Every row comes from one small tree of marks. Brackets hold a mark, then the marks that hang from it, in the order of their numbers. Every link used is in the known rows. Which tree was each row made from?
In the rows, 128 means zero.
Known rows:
{J195 J599 J645 J910}: [155 114 129  81 130 176 149 120 101 138 129 113 122 149  94 159 105 153
 158 169 172  66 143  86 114 121  85  98 169 127 131 181 123 214 100  92]
{J423 {J910 {J962 {J913 J975}}}}: [113 120 148 118 116 159 162 124 148 161 128 138 144 156  85 150 129 158
 142 155 161 115 159 116 107 157  81  97 184 129 176 129 160 123 125 120]
{J913 J195 J423 J962}: [178 107 156 109 136 177 163  99 218 142 140 119 141 148 113 150 104 150
 116 135 147 144 163  78 107 130  84  80 182 121 176 100 131 111 131 113]
{J962 J599 {J913 J975}}: [132 166 148  98 131 167 147 103 159 158 134 123 136 143  91 145 120 135
 139 166 163 132 142 129  98 155  79  78 152 132 162 125 151 120 122 137]
{J654 {J913 J195 J975}}: [158 114 156  94 124 180 132 105 161 168 130 144 131 116 117 148 128 125
 114 135 154 119 140  90 109 142  63  87 180 124 164 127 125 113 123 117]
{J195 J599 {J645 J947} {J910 J423 J962}}: [159  94 172  64 140 162 216 160  87 148 127 109 137 146  90 153 105 122
 154 158 157  90 140  86 115 136  84  95 180 122 139 197 121 238  96 107]
{J975 {J913 {J195 J599} J423}}: [164 111 155  73 135 169 165 124 168 154 134 119 142 142 113 155 138 140
 127 160 169 128 153  63 124 128  79  63 162 128 172 112 133 141 123 114]
{J913 J423 J947 J962}: [160 117 144 117 125 176 162  98 171 151 140 118 138 157 112 151 103 142
 127 148 136 138 160  88 109 144  92  80 179 119 170 125 149 109 131 112]
{J910 J962}: [155 103 161 119 134 168 161 118 152 162 136 133 147 138  99 145 136 124
 127 149 171  97 156  84 118 138  77  87 191 124 172 103 143 167 121 113]
{J975 {J913 {J195 J599 J645}}}: [169 108 147  66 147 167 159 127 128 133 138 119 136 132 108 148 111 141
 133 165 174 102 145  86 124 122  68  70 151 131 173 193 130 171 115 103]
{J423 J910}: [135 103 146 126 118 167 126 102 133 159 135 124 141 138  97 152 147 155
 138 147 173  98 162  70 118 142  80  95 191 125 173  99 142 151 111 103]
{J654 {J913 J962}}: [157  95 154  99 140 176 131  99 177 157 139 152 130 134 109 147 141 121
 119 137 159 134 167  87 112 145  79  78 185 121 166 110 135 141 118 114]
{J975 {J913 J195 J423}}: [159 109 154  87 135 166 159 113 186 166 133 125 145 128 116 145 122 134
 120 144 170 135 157  61 121 132  77  78 186 129 173 113 137 121 131 123]
{J599 {J195 {J645 {J423 J910}}}}: [138 139 157 113 124 158 136 132 168 134 136 122 147 132  94 140 140 206
 148 177 194 102 160  40 116 141  83  99 197 135 168 194 133 179 102 106]
{J910 {J195 {J645 J947}} {J962 J599}}: [169 125 152  99 142 162 181 127 132 158 142 107 163 126  95 138  86 110
 131 162 162 145 135 102 108 165  91  78 160 128 192 181 114 188 109 121]
{J645 {J195 J599}}: [160 120 140 112 135 167 131 109 132 171 131 129 132 120  99 147 149 139
 150 185 177  86 152  73 124 127  84  66 165 127 167 112 134 198 111  94]
{J654 {J913 J975}}: [146 119 150  96 125 177 129 105 154 182 128 150 127 130 112 148 144 117
 122 140 159 100 144  96 113 145  72  88 182 125 152 113 137 130 119 116]
{J913 {J195 J910}}: [149 110 147 110 127 174 134 106 133 142 129 120 133 121 102 156 110 143
 137 144 168  96 150  64 110 122  74 108 202 127 148 132 118 160 118 111]
{J913 {J423 J645}}: [173  70 141 136 129 166 141 104 188 178 129 122 142 147 114 149 154 167
 128 145 161 113 165  88 114 139  88  91 184 125 157 109 143 141 112 119]
{J654 {J913 {J195 J645}}}: [178  86 147  79 129 177 132 103 143 156 136 145 128 101 115 140 110 139
 120 140 175 121 151  84 109 143  65  87 174 124 169 182 113 156 112 107]
{J947 {J645 J195 {J423 {J910 J962}}}}: [146  72 163 122 119 151 170 150 171 173 137 136 146 112  99 134 183 177
 151 173 200 135 163  56 130 154  83  86 194 127 183 123 146 188 117 109]
{J975 {J913 {J195 J645 J910} J947}}: [140 115 127  81 128 169 157 119  89 129 132 115 131 118 112 149  62 141
 144 161 161 114 140  75 116 132  71 107 186 130 154 249 133 147 123 115]
{J645 {J195 J599 {J910 {J962 J913}}}}: [125 115 132  99 130 157 157 133 116 158 123 140 129 124  81 152 129 148
 172 198 186 106 159  87 113 139  95  85 183 130 152 150 137 216 116 111]
{J962 J599 {J913 J195 J423 J975}}: [151 157 149  88 120 170 166 103 198 158 132 112 140 138 104 146 100 154
 131 160 155 168 142 115  91 156  81  75 153 128 169 120 139  85 132 140]
{J975 {J913 {J195 J910} {J947 {J645 J423}}}}: [140  94 164  83 124 162 162 152 117 132 135 124 133 114 115 148 144 150
 136 157 177 143 147  57 126 140  68 100 194 135 154 194 134 150 126 130]
{J962 {J910 {J195 J599}}}: [136 106 139  91 140 181 142 108 148 144 119 109 158 155  87 159 148 148
 142 171 169  83 145  77 126 146  93  94 183 129 180 111 118 178 100  89]
{J645 {J195 J599 J910} J423}: [142 123 146  99 129 161 131 140 152 162 127 126 123 129  97 151 149 172
 164 195 189  89 148  44 126 128  88  90 188 132 134 141 123 228 109  99]
{J913 {J423 {J910 J195}} J947 J962 J975}: [128 136 121 115 116 173 172  96 185 150 136 100 155 182 106 161  97 166
 131 157 113 143 148 101 106 157 103  93 184 122 189 135 141  75 120 108]
{J947 J913}: [137 122 158 123 141 167 130 105 138 161 135 135 133 115 100 145 118 140
 129 147 173 108 154  93 116 141  79  86 185 124 166 106 151 156 116 110]
{J423 {J910 J195 J962} {J913 J947}}: [105 109 131 113  86 156 161 115 120 146 140 123 165 134  86 158 103 145
 131 170 146 136 157 100 111 174  94 101 198 131 204 150 138 145 108 113]
{J975 {J913 J423 J947}}: [141 117 142  96 123 167 159 112 138 171 133 124 141 139 116 147 122 125
 129 157 160 130 156  69 123 146  85  78 181 127 169 136 155 117 132 121]
{J599 {J195 {J645 {J947 {J913 J962 J975}}}}}: [143 181 167 123 156 167 163 125 145 131 130 124 138 128  99 136  51 145
 135 147 135 117 138 107 104 140  89  85 176 129 165 210 155 141 124 119]
{J910 {J962 {J599 J195} {J913 J947}}}: [123 175 152 118 126 161 168 118 119 124 140 126 159 111  87 141 125 145
 148 200 177 167 151  91  95 167  86  68 169 127 191 176 153 131 125 146]
{J599 {J195 J645 {J910 J423}}}: [137 144 153  69 139 169 182 116 133 128 121 107 143 128  89 147 119 151
 161 172 178  82 145  61 105 119  84 113 211 127 135 200 124 194  89 118]
{J910 {J195 J599} {J962 {J913 J947 J975}}}: [127 144 136  98 129 164 173 130 113 143 133 124 152 164  88 160 117 131
 135 187 137 117 139 139 104 160  90  77 158 133 189 169 135 141 116 117]
{J645 J947}: [161 110 173 130 135 166 125 117 110 174 131 131 135 123 103 142 129 105
 123 130 159  93 154  77 117 144  79  84 182 132 166 117 132 178 122 110]
{J913 {J195 {J645 {J423 J910}}} J947 J962}: [158 101 154 113 120 166 154 128 166 107 151 111 139 144 110 145  84 206
 128 158 148 151 158  76 111 153  72  95 177 125 187 232 133 126 122 103]

Which tree is each row?
[168  73 149 162 139 154 116 116 127 190 126 132 137 100 111 135 143 139
 138 154 161 109 160  81 122 147  84  85 184 133 171 158 139 188 118 116]
{J423 {J645 J195 J947}}
[166  92 177 119 119 156 134 147 138 147 139 118 138 119 105 139 102 180
 127 139 170 124 155  56 117 155  71  99 180 134 178 204 117 176 116 103]
{J913 {J195 {J645 {J423 J910} J947}}}
[145 115 152 104 132 167 143 111 114 142 140 126 144 113 115 146 113 123
 120 154 158 129 149  75 121 139  64  81 180 129 186 167 142 117 132 122]
{J975 {J913 J195 J947}}
[148 106 122  90 126 166 142 110 121 138 138 104 150 157  90 158 130 170
 147 176 165  91 151  90 117 141  92  87 163 129 185 165 114 190  88  83]
{J423 {J910 {J195 J599 J645}}}
[116 138 157  76 120 168 159 116 251 127 134 107 164 156  82 147 106 168
 129 176 164 166 152  95 114 177  99  97 188 137 184 132 131 150 108 127]
{J645 {J423 {J913 {J962 J599 {J910 J195}}}}}
[156  95 162 104 132 169 166 114 157 172 132 131 132 116 108 143 142 144
 133 138 176 135 157  94 115 146  90  79 175 121 161  82 153 142 116 115]
{J947 J645 {J913 J423}}
[135  99 139 108 127 162 164 126 139 144 141 114 164 158  87 163 160 158
 140 177 165 109 154  81 121 147  93  79 178 123 198 103 122 179  99  96]
{J423 {J910 {J195 J599} J962}}
[119  98 146 116 105 161 184 133  96 149 132 135 143 141  93 148 144 150
 146 156 152 139 153 130 107 169  80  92 172 128 183 163 167 108 127 125]
{J423 {J910 {J962 {J913 {J947 J645} J975}}}}
[117 118 161  96 144 162 175 108 181 125 114 107 169 125  81 140 178 188
 160 191 185 155 157  93 103 165  87  96 190 130 173 169 151 139  95 153]
{J962 {J599 J195} {J910 {J423 J645}} J913}
[152  59 132 144 113 161 137 105 180 172 130 118 145 151 110 154 163 197
 137 148 162 125 171  76 116 148  92  98 191 122 167 109 148 130 108 113]
{J913 {J423 J645 J910}}
[154 115 197 112 103 154 127 146 157 158 136 136 137 107 101 143 101 137
 108 136 160 129 157  74 113 157  71  91 189 145 172 151 121 180 121 123]
{J645 {J423 {J913 J195}} J947}
[177 127 184 108 132 165 149 150 156 158 132 120 131 132 113 136  80 150
 116 134 152 105 132  87 112 145  65  96 171 138 159 215 120 160 125 113]
{J913 {J195 {J645 J423 J947}} J975}
[134 107 154 115 141 160 164 115 152 135 119 110 153 128  94 154 173 170
 153 171 171 100 156  63 109 122  83 113 222 127 138 164 132 178  90 135]
{J599 {J195 {J910 {J423 J645}}}}
[148 107 149  62 136 169 182 114 131 148 126 109 131 142  93 150 111 139
 151 153 169  81 147  87 110 123  79 116 201 125 130 182 125 195  92 109]
{J195 J645 {J910 J423}}
[137 149 169 105  89 165 146 131 162 146 138 127 134 129 108 149  84 156
 114 159 139 122 138 103 108 157  65  97 180 138 166 181 141 114 128 125]
{J645 {J423 {J913 J195 J947 J975}}}
[112 127 134  99 124 156 168 131 142 148 132 123 156 173  78 164 143 162
 145 181 151 117 151 121 109 157  94  84 170 133 192 129 134 149 108 110]
{J423 {J910 {J195 J599} {J962 {J913 J975}}}}
[139 126 140 116 119 172 170 103 215 158 133 114 139 183 105 155 115 171
 135 140 132 125 155  91 110 140  94  91 184 120 165  94 156  90 127 109]
{J913 {J423 J910} J962 J975}
[159 119 169  96 138 176 170 130 124 136 134 120 129 117 108 154 132 147
 131 150 155 116 129 122 116 132  67  68 147 122 167 120 145 134 117 109]
{J947 J645 {J913 {J195 J599} J975}}
[126 103 125 109 116 163 142 112  72 160 121 137 120  94  95 143 133 136
 170 178 178 126 159  96 108 151  90  99 186 135 154 185 144 174 118 118]
{J962 {J913 {J947 {J645 {J195 J910}}}}}
[125 153 163 106  89 162 142 133 155 161 135 132 131 144 103 150 100 149
 120 163 142 106 141 109 111 160  74  98 183 139 155 168 153 133 123 123]
{J645 {J423 {J913 J947 J975}}}
[148 103 168  81 147 162 201 118 176 159 136 113 171 147  91 149 153 114
 123 159 162 114 151  93 114 141  83  91 204 124 186 107 119 174  97 120]
{J910 J195 J423 J962}
[159 118 152 114 132 179 176 110 137 138 138 120 133 154 112 149 125 121
 128 140 126 118 141 127 111 140  76  82 165 123 168 148 159 101 130 117]
{J913 {J947 J645} J962 J975}
[147  88 165  60 140 174 174 110 178 133 132 131 134 123 106 155 128 132
 129 138 153 151 159  74 104 132  72 100 210 116 148 139 114 144 107 127]
{J654 {J913 {J195 {J910 J423}} J962}}
[118 138 156  77 132 159 208 123 140 152 131 118 163 157  88 150 122 117
 128 173 136 135 143 140  99 163  83  96 187 131 188 172 137 123 110 134]
{J910 J195 J423 {J962 {J913 J947 J975}}}
[113 131 135  87 138 173 141  94 169 144 122 113 162 137  77 146 128 148
 146 177 181 147 150 104 106 174  96  96 177 135 189 128 127 144 108 124]
{J962 J599 {J910 J195} J913}
[149  75 187 132 151 152 160 130 126 168 130 121 143 112 104 140 142 142
 126 135 149 129 157 107 116 153  76  91 189 124 164 146 149 170 101 131]
{J910 {J423 {J645 {J947 J913}}}}
[123 100 151  89 155 176 157 110 192 140 122 127 148 160  97 143 123 134
 133 145 166 114 161  76 133 141  84  96 197 129 173 130 161 131 130 113]
{J975 {J913 {J962 J910}}}
[156 109 143 101 117 176 151 106 165 154 125 116 132 129 108 158 104 155
 137 142 165 114 152  55 107 127  86 106 203 123 143 113 118 145 120 113]
{J913 {J195 J910} J423}
[122 104 134  87 130 174 144  98 192 165 111 124 158 152  84 148 127 157
 139 158 175 126 166  87 110 165 108 108 199 137 181 112 127 139 113 111]
{J962 {J910 J195} {J913 J423}}
[152  97 150  94 113 180 151 113 101 173 131 147 125 116 120 146 157 110
 126 141 151 123 138 111 112 159  70  82 167 123 161 147 146 113 122 120]
{J654 {J913 {J947 J645} J975}}
[141 122 151  99 137 167 144 140  61 146 126 120 115 118  93 154  69 145
 155 155 163  88 139  92 115 139  90  93 166 127 134 198 132 224 105  96]
{J195 J599 {J645 {J947 J913}} J910}
[126 120 138 118 128 168 152 103 205 141 112 115 162 131  90 141 153 206
 160 187 187 168 162  79 102 171 103  93 183 131 171 150 153 117 113 146]
{J962 {J599 J195} J910 {J913 {J423 J645}}}
[143  82 155  98 137 159 209 129 167 144 134  99 155 142  96 153 154 156
 151 172 167 145 144  98 108 144  80 101 192 114 146 145 140 171  96 147]
{J195 {J910 {J423 J645} {J962 J599}}}
[146  82 175 125 168 153 173 122 174 144 137 110 160 134 100 147 127 139
 117 139 126 159 161 123 112 155  91  88 192 126 187 154 134 158  98 132]
{J910 J195 {J423 {J645 {J947 {J913 J962}}}}}
[139 140 148 116 119 171 140 106 116 143 131 129 134 128 104 149  93 138
 125 154 140 122 145 123  97 152  68  91 169 133 177 180 143  94 133 125]
{J962 {J913 J195 J947 J975}}
[143 121 177  92  98 161 159 141 181 167 131 136 131 140  99 144 146 139
 123 146 163 106 147 114 116 150  74  93 179 143 150 124 149 157 114 125]
{J947 {J645 {J423 {J913 J975}}}}
[145  77 136 112 103 163 135 123 132 128 127 119 131 125  98 169 118 175
 141 165 151 107 154 103 109 132  79 101 180 133 144 165 126 182  98 117]
{J423 J645 {J913 {J195 J599 J910}}}
[132  89 138 103 128 156 170 130 120 166 121 146 130 102  86 141 143 133
 168 173 193 124 163  95 112 146  92  97 196 132 156 149 143 197 119 123]
{J947 {J645 {J195 {J910 {J962 J913}}}}}
[141  99 147  97 130 163 169 110 210 140 140 117 149 151 111 151 117 166
 126 141 153 166 171  60 120 137  86  80 189 123 188 112 148  94 131 118]
{J975 {J913 J195 {J423 J910} J962}}
[146 120 164 114 129 156 127 157 114 173 124 126 123 117  98 148 135 152
 159 180 180  96 148  39 126 140  92  86 186 136 136 156 118 244 114 102]
{J645 {J195 J599 J910} J423 J947}
[105 138 128  88 126 179 149 112 113 138 113 114 150 165  84 161 116 152
 147 184 143 101 137 124 111 167  93  97 167 136 182 177 136 127 114 104]
{J962 {J910 {J195 J599}} {J913 J947 J975}}
[133 112 148 123 103 159 153 135 135 171 132 124 134 121 110 139 159 178
 153 177 164 127 142  77 124 159  79  91 178 129 172 167 155 133 122 108]
{J913 {J947 {J645 J195 {J423 J910}}} J975}
[141 124 127 103 128 168 133 114 117 162 124 122 123 120  94 156 133 145
 169 188 178  78 147  61 121 122  91  88 182 126 141 129 128 213 107  95]
{J645 {J195 J599 J910}}
[122 132 144  96 129 162 168 121 139 143 132 126 139 132  82 151 114 139
 156 175 184 146 154 100  98 156  89  93 180 127 152 137 142 171 120 139]
{J195 {J910 {J962 J599 J913}}}
